What can hang from each mark
B: P
J: N P
P: B R
A: N V
N: J X
V: A R X
R: N P V

Every row comes from one small tree of marks. The marks that hang from a mark follow it in brackets, in alphabetical order. Every link used is in the known rows. Which tree was each row made from?
In the rows, 128 means zero.
Known rows
P{R{N}}: [141 131 115 145 146 107 165 153 149 111 123 129 145 135 141 114 127 127
 104]
V{A R{N P{B}} X}: [125 108 109 107 124 119 110 111 140  90  76 153  96 129 137  93  92 144
 119]
V{A{N{J{P} X}} R}: [118 130 134 131 140 129 193  92  88 114 138 116 112  63 152 151  78 151
  99]
P{B R{N{J X} V}}: [182 141  66 181 174 127 166 104 150  89 155 128 135  75 144  92  99 116
  38]
B{P{R{V{A X}}}}: [117  89 125 117 131 104 156 112 155 129 122 139 119  92 108  77  90 112
 134]
B{P{R}}: [135 134 137 164 106  93 132 162 142 141 115 147 154 140 142 142 150 116
 115]
A{N{J X} V}: [112 117 125 130 194 135 188  89  94 151 159 106 127  57 132 117  76 131
 105]
A{N{J{P} X}}: [149 148 125 167 181 134 186  98  97 134 158 114 139  79 165 153  82 142
  87]
N{J{P{B R{V}}} X}: [195 155  89 205 156 141 150 101 112  91 169 140 149  73 163 114  99 120
  50]
J{N P}: [165 158 132 157 156 133 139 138 107 117 101 136 147 121 169 134 109 142
 116]
A{V}: [108 108 136 117 152 134 134 127 108 136 134 125 136 113 120  98 120 131
 144]
J{N}: [146 145 124 130 145 126 135 130 122 128  96 131 128 115 142 129 109 128
 118]
R{P}: [146 128 136 148 144 125 107 118 119 129 118 145 129 148 158 119 114 128
 123]
N{J{P{B R{V{A}}}} X}: [169 137  98 171 148 144 163  92 117  87 171 130 128  56 154 100 101 131
  58]
B{P{R{N{J} V{A X}}}}: [137  98 109 145 169 112 194 107 160 120 114 134 125  78 134  65 107 143
  85]
R{N{X} P V{A}}: [140 103 105 116 196 129 156  81 149  96 142 119  97  93 140  65  52 119
  96]
P{B R{V{A{N{J}} X}}}: [130 104 100 121 156 115 175  73 135 122 145 134 122  54 126  68  77 126
  91]
A{N V}: [ 96 106 140 106 171 110 155 121 107 156 139 120 148 105 125  99  92 125
 147]
N{J{P{B R{V{X}}}}}: [189 136  96 192 154 143 145  97 114  97 144 154 151  86 156  88 101 134
  79]
J{N P{B}}: [178 168 114 166 141 130 105 143 114 110  96 148 153 125 172 137 125 141
  98]
R{P V{A}}: [134 102 131 115 156 127 120  85 127 115 134 138 113 114 143  64  87 125
 122]
B{P{R{V{X}}}}: [141 106 116 152 139 102 142 122 149 131 123 148 139 110 116  91  89 100
 126]

Write each row's tree
[148 134  99 146 136 134 135  97 124  86 104 138  94  96 163 122 110 153
  59] | V{A R{N{J X} P{B}}}
[101 111 138  98 134 105 150  91 108 121 121 127  94  98 138 134  47 115
 127] | V{A{N{X}} R{P}}
[191 138  87 186 185 128 112  95 137 102 122 153 144 119 182  68 119 143
  48] | R{N{J} P{B} V}
[135 133 117 143 148 145 191 110 110  83 122 116 107  78 156 135 106 168
  80] | V{A R{N{J{P} X}}}
[186 132  82 179 192 147 147  94 133  92 129 141 145  92 158  72 100 156
  71] | R{N{J{P{B}}} V{X}}
[168 150 108 180 189 151 185 116 119 104 143 113 131  94 168 137 108 158
  68] | R{N{J{P} X}}
[120 102  96  97 180 133 175  91 159  96 152 101  97  74 110  73  65 120
 103] | R{N{X} V{A}}
[107 109 108 113 158 129 161 129 113 102 121 117 117  94 112 111  79 122
 124] | A{V{R{N{X}}}}
[122  90 112 119 159  98 176 123 174 117 112 133 124 100 116  61  89 121
 118] | B{P{R{N V{A X}}}}
[165 132  81 157 150 104 132 135 161  92 134 142 155 121 137  74 116 109
  79] | P{B R{N V}}
[154 111 102 142 206 143 174  65 136 100 144 118  97  73 158  67  69 142
  65] | R{N{J X} P V{A}}
[135 140 114 162 154 128 152 107  71 117 139 134 148  68 157 137  86 141
  90] | A{N{J{P{B}} X} V{R}}
[178 171 101 164 153 140 121 127 116 104 115 134 134  98 160 152  90 125
  89] | J{N{X} P{B}}
[128 116 125 131 146 144 187 108 111  90  96 130 110  91 148 109 107 182
 110] | V{A R{N{J{P}}} X}
[133  86 111 103 195 130 150  79 150 104 116 131  99 106 133  38  53 133
 126] | R{N P V{A X}}
[147 123 121 166 127  91 131 140 146 131 130 148 157 123 136 101 121 101
 107] | B{P{R{V}}}
[187 172 115 181 131 117 124 158 116 104 103 154 164 124 176 137 126 128
  90] | J{N P{B R}}
[160 132  95 154 123 112 112 125 141 103 144 148 149 113 129  89 117 100
  94] | P{B R{V}}
[168 132  92 191 178 109 187 120 153 116 141 129 142  82 150 104 104 118
  51] | B{P{R{N{J X} V}}}
[144 116 103 158 170 111 200 112 159 113 142 119 123  65 143  89 105 130
  58] | B{P{R{N{J X} V{A}}}}
[154 143  96 153 131 104 133 159 157 104 119 140 152 139 144 116 145 124
  86] | P{B R{N}}
[142 128 105 134 158 105 165 100 130 102 173 125 139  68 140  99  55 103
  92] | J{P{B R{V{A{N{X}}}}}}
[184 147  79 181 172 119 151 127 146  76 156 133 154 102 151  97  80 107
  66] | J{P{B R{N{X} V}}}
[165 140 106 158 155 114  94 133 146 111 103 151 140 159 169 107 131 138
  88] | R{N P{B}}
[166 134  84 157 185 149 165  87 137  81 154 119 122  63 157  83 100 155
  50] | R{N{J{P{B}} X} V{A}}
[109 103 113  99 163 103 196  87 138 120 173 108 114  59 111  89  39  91
 114] | P{R{V{A{N{X}}}}}
[174 133  99 182 173 117 166  89 113 117 149 148 163  78 160  88  74 127
  81] | A{N{J{P{B R{V{X}}}}}}
[180 151 105 196 163 108 154 109 109 117 155 149 179  92 178  99 106 129
  62] | A{N{J{P{B R{V}}}}}
